Every row comes from one small tree of marks. The marks that hang from a mark follow it in brackets, in the order of their numbers. Every link used is in the known rows. Which tree was each row made from?
Known rows
K_191[K_65 K_569]: [  1  -1   1  -3   4   0 -11   8 -17  17  -9  -1  10  13 -12   9  -1  -9
  10 -11  12  10  -2]
K_191[K_65[K_181] K_69 K_579]: [  0   2   0  -5   8   0 -11   3  11   6   7  -3  10   7 -22  13  -2  -9
   7  -2  10  25  -5]
K_242[K_547]: [ -1   8   4  -2   7  -1 -15   9 -35   5  -6  -1  14   8  16   1   2  -3
   0  -7   9  12 -11]
K_569[K_630]: [ -7   4   7   3   4  -1  -9   9 -19   7 -25  -3  11  15  10   4   2  -4
   2  -3   7   5 -14]
K_69[K_191[K_65[K_181[K_547]] K_579]]: [ 18  12   0   7  17  -3 -14   8  -8  17  -6  -2   8  -5  -8   7  -3  -3
   4   8  12  13  -4]
K_569[K_191[K_65[K_181]] K_630]: [ -3   6   5   5   9  -7  -4   5  -4  18 -26   0   5  15  11   7   3 -13
  -4 -13   8   5  -7]
K_569[K_191[K_69 K_85 K_579] K_630]: [ -6  -2   5 -16   0  -3  -5  10   9  -9 -12  -5   5  17   4   8   2  -8
  -1   1  11  10  -8]
K_630[K_569[K_191]]: [  7   6   9   2  12  -5  -7  24 -22   7 -21  -2   9  27   8   5  -2 -11
  -2  -7  12   7  -9]
K_547[K_242]: [ -6  18   3  -2   4   0  -7  17 -23  10 -10  -3   8  10   3   2   9  -3
   4  -6   3   8 -13]
K_69[K_191[K_65 K_85 K_569]]: [  0  -4   1  -5   6  -2 -13   3 -12  22   2  -1   6   5 -11   4   2  -4
  12  -6  13   7   0]
K_69[K_191]: [ -2  10   5   5  10  -1 -16  11 -32  10 -15  -2   8  10   8   1  -1  -1
   6   6   7   5 -11]
K_65[K_191[K_69 K_569]]: [ -6   1  -4  -4   7   5 -13  10 -13  -5   3   2   9  24  -1   7   3  -7
   8   3   7   5  -9]
K_569[K_191[K_65 K_69 K_579] K_630]: [  0   6   7  -6   2  -6  -6   6   7  -3 -17  -1   4  16   1  13  -1 -12
   1   4  12  13  -8]
K_579[K_191[K_65[K_181] K_69 K_85]]: [ -5 -12  15  -8  10  -1  -7  -1   5  12  10  -2   5  11 -18  10  -1  -1
   3 -20   9  13  -8]
K_69[K_191[K_569]]: [ -2   3  -1   4   6   2 -18  15 -29   8 -14   1   9  13   2   2  -1  -2
   9   6  10   1  -6]
K_630[K_569]: [  5   0   8   4  10  -2 -10  20 -21   9 -13  -2  13  21  -2   6  -3  -6
   4  -5  10  12 -10]
K_65[K_181[K_547[K_242]] K_191]: [  8  21  -4   6  19   1  -6  15 -13  13  -1   0   9   5   9   1  11  -3
  -3  -2   2   3 -11]
K_181[K_65[K_191] K_547[K_242]]: [ 13  12   4  -1  12   0  -2  15 -17  15  -1   0   5  10  21   6   3   1
  -1   2   5   7 -11]
K_579[K_191[K_65 K_85 K_569]]: [  2 -12  11 -10   6   1  -7   7 -10  17  -6  -4   3  13 -15   9  -2  -1
   5 -21  15   7  -4]
K_65[K_181[K_547] K_191]: [ 10  14  -2   6  23   2 -10  12 -16  11  -5  -1  11  10   9   2   4  -4
  -4  -2   5   5  -9]
K_579[K_191[K_69]]: [ -5  -1  18  -2   7   1 -12  12 -21  -6 -10  -1   7  23  -3   9  -6   2
   2  -6   7   7 -17]
K_65[K_181]: [ -5   4   1   2  13   2 -11  12 -18  13 -11  -4  11  13  -1   2   2  -6
   1 -10   5  10 -10]
K_579[K_191[K_65 K_569]]: [  5  -5  10   0   7   1 -10  11 -20  14 -16  -1   5  17 -10  10  -5  -2
   4 -14  14   5  -7]
K_69[K_191[K_85]]: [ -5   5   6  -4  10  -1 -13   7 -22  14  -4  -5   6   6   2  -1   3   0
   7  -1   8   7  -9]
K_65[K_181 K_191[K_69 K_569]]: [ -8  -2  -9   0  12   5 -13  10  -3   2   7   2  10  21  -5   6   6  -8
   5  -1   5   6  -6]
K_181[K_65[K_191[K_569]] K_547[K_242]]: [ 13   5  -3  -1   9   2  -4  20 -15  15   0   1   5  12  15   7   3   0
   1   2   8   4  -7]
K_191[K_85]: [ -7   0   7 -13   7   1  -8   7 -16  11  -3  -8   9  12  -4   2   4  -3
   5 -13   8  11  -9]

Write each row's tree
[ 11   9   5   5  15  -3  -9   5 -11  21  -5   0  13   4  -9   8  -2  -6
   1 -11   8  12  -5] -> K_191[K_65[K_181[K_547]]]
[ -8   5  -2   2  16   3 -11   5  -5   3   5   0   9  17   2   5   6  -7
   3  -2   2  10 -11] -> K_65[K_181 K_191[K_69]]
[  2   4   5  -8   4  -1 -11   3   2   0   4  -3   9   9 -18  14  -4  -7
   9   2  11  23  -7] -> K_191[K_65 K_69 K_579]
[  0   8   3  10  14  -3 -14   2 -17  24  -6   1   7   4  -2   3   1  -4
   7  -3   7  10  -6] -> K_69[K_191[K_65[K_181]]]
[  5   3 -16  -2  16   6 -11  15  -1   8  -7  -4   7  12  -3   5   7  -7
   2   2  11  11  -4] -> K_65[K_181 K_191[K_569 K_579]]
[  1  -3  -9 -12   7   4  -8  11   6   5  -8  -7   5  11   1   5   8  -5
   3   2  14   8  -4] -> K_65[K_191[K_85 K_569[K_630] K_579]]
[ -8   1   5   0   8  -2 -11  -1   0  11   8   1  11  12 -16  10   0  -8
   8 -10   5  17  -7] -> K_191[K_65[K_181] K_69]
[  9  15   3   5  12  -4  -6   9  -9  22  -1   1  10   0  -8   7   4  -5
   1 -11   5  11  -6] -> K_191[K_65[K_181[K_547[K_242]]]]
[ 15   4   6   0  16   2  -6  11 -20  13  -5  -1   7  15  21   7  -4   0
  -2   4   8   8 -10] -> K_181[K_65[K_191] K_547]
[  4   8  -3 -14  14   4  -6   9  -4   7   1 -10   4   9   2   4   7  -3
   3   0  10  15  -8] -> K_65[K_191[K_85 K_579]]
[ -8   2   9  -9   4  -4  -3  10 -10   8 -23  -5   4  18  15   2   6  -8
  -4  -9   9   1 -10] -> K_569[K_191[K_85] K_630]
[  2  -2  -5  -5   0   3 -12  18  -6   0 -24  -4  11  13  -3   8   0  -6
   4   6  15   9  -5] -> K_191[K_569[K_630] K_579]
[ -5  -3   4 -21   3   3 -10   7   4  -5  10  -7   9  11 -17   8   1  -3
   7   0  11  20  -8] -> K_191[K_69 K_85 K_579]
[ -6   5   6  -2  10  -5  -7   4  -3   8  -5   1   6  19  -3   9   0 -13
   1 -10   7  11  -6] -> K_569[K_191[K_65[K_181] K_69]]
[  8   9   7   7  12  -8  -4   7  -5  16 -25   1   8  12  11   7   1 -11
  -7  -9   9   3  -6] -> K_569[K_191[K_65[K_181[K_547]]] K_630]
[ -1  11   5 -10   6  -1  -9  16  -9 -12 -13  -4   5  21   1   8  -2  -9
   1   6  11  12 -10] -> K_569[K_191[K_69 K_579]]
[  7  -3  -4  -9   6   0 -13   6  -2  18   1  -4   4   0 -17   6   1  -4
  12   1  17  14   2] -> K_69[K_191[K_65 K_85 K_569 K_579]]
[  5  16   1   4  12  -1  -8  18 -16  12  -6  -1  13   4  -1   2   6  -3
  -1  -7   4   5 -10] -> K_65[K_181[K_547[K_242]]]
[10  6  3 -9 12  0  0 12 -8 19  8 -3  4  6 17  5  6  2 -1 -4  6  9 -8] -> K_181[K_65[K_191[K_85]] K_547[K_242]]
[  0  -7  13  -5  15  -1  -5   2  -5  23  -3  -5   3   8 -11   7   1  -1
   0 -26  10  11  -7] -> K_579[K_191[K_65[K_181] K_85]]
[  2  10   4  -3   5  -3  -5  16 -10  -2 -35  -6   4  17  15   6   1  -9
  -5   4  12   7 -11] -> K_569[K_191[K_579] K_630]
[ -2   2   5  -9  13  -5  -2   3  -2  22  -5  -5   3  12  -2   4   5 -11
  -2 -22  10  11  -3] -> K_569[K_191[K_65[K_181] K_85]]
[  0  -6  -5  -7   2   1 -14  13  -2   8 -12  -5   6   5  -4   3   3  -1
   8   9  15   6  -3] -> K_69[K_191[K_85 K_569[K_630] K_579]]
[  0  -7  -2  -6  -4   0 -12   6  13  -1  -4   1  10  12 -20  15  -2  -9
  10   6  15  15  -2] -> K_191[K_65 K_69 K_569[K_630] K_579]
[  2   6   4 -18   8  -1  -4  15  -8   4 -14 -10   2  14   2   4   3  -8
  -2  -4  14  12  -6] -> K_569[K_191[K_85 K_579]]
[ -7  -7   0  -3   2   0 -14   9 -12  12 -12  -1   8   9   3   1   4  -2
   8   2  11  -1  -5] -> K_69[K_191[K_85 K_569[K_630]]]
[ -8  -2   7 -12   9  -5  -4   0   7  12   7  -1   5  15  -9   8   4 -12
   1 -18   8  13  -3] -> K_569[K_191[K_65[K_181] K_69 K_85]]
[ -4   2  10  -8   5  -7  -1   1  -2  17 -18  -3   3  14   8   6   5 -11
  -2 -15  10   6  -6] -> K_569[K_191[K_65 K_85] K_630]
[ -2 -12  10 -11   6   4  -9  15 -18   8 -10  -6   5  18  -8   5  -1   2
   2 -15  14   2  -8] -> K_579[K_191[K_85 K_569]]
[ -3  -5  14   2  11  -1 -10   4  -7   7  -1   1   6  15 -13  12  -4  -2
   2 -15   7  12 -11] -> K_579[K_191[K_65[K_181] K_69]]
[  9  20   4   2  13  -7  -3  13 -10  18 -10   0   5   8   4   6   5 -10
  -4 -11   7   6  -6] -> K_569[K_191[K_65[K_181[K_547[K_242]]]]]
[ -5   1  -1   8   3   0 -17  14 -23   8 -23   2   9  13   7   2   1  -3
   7   8  10  -3  -8] -> K_69[K_191[K_569[K_630]]]
[ 10   8   8  -2   6  -2  -3  18 -21  16  -5  -1   8   9  12   7  -1   1
   0  -1   6   9 -10] -> K_181[K_65 K_547[K_242]]
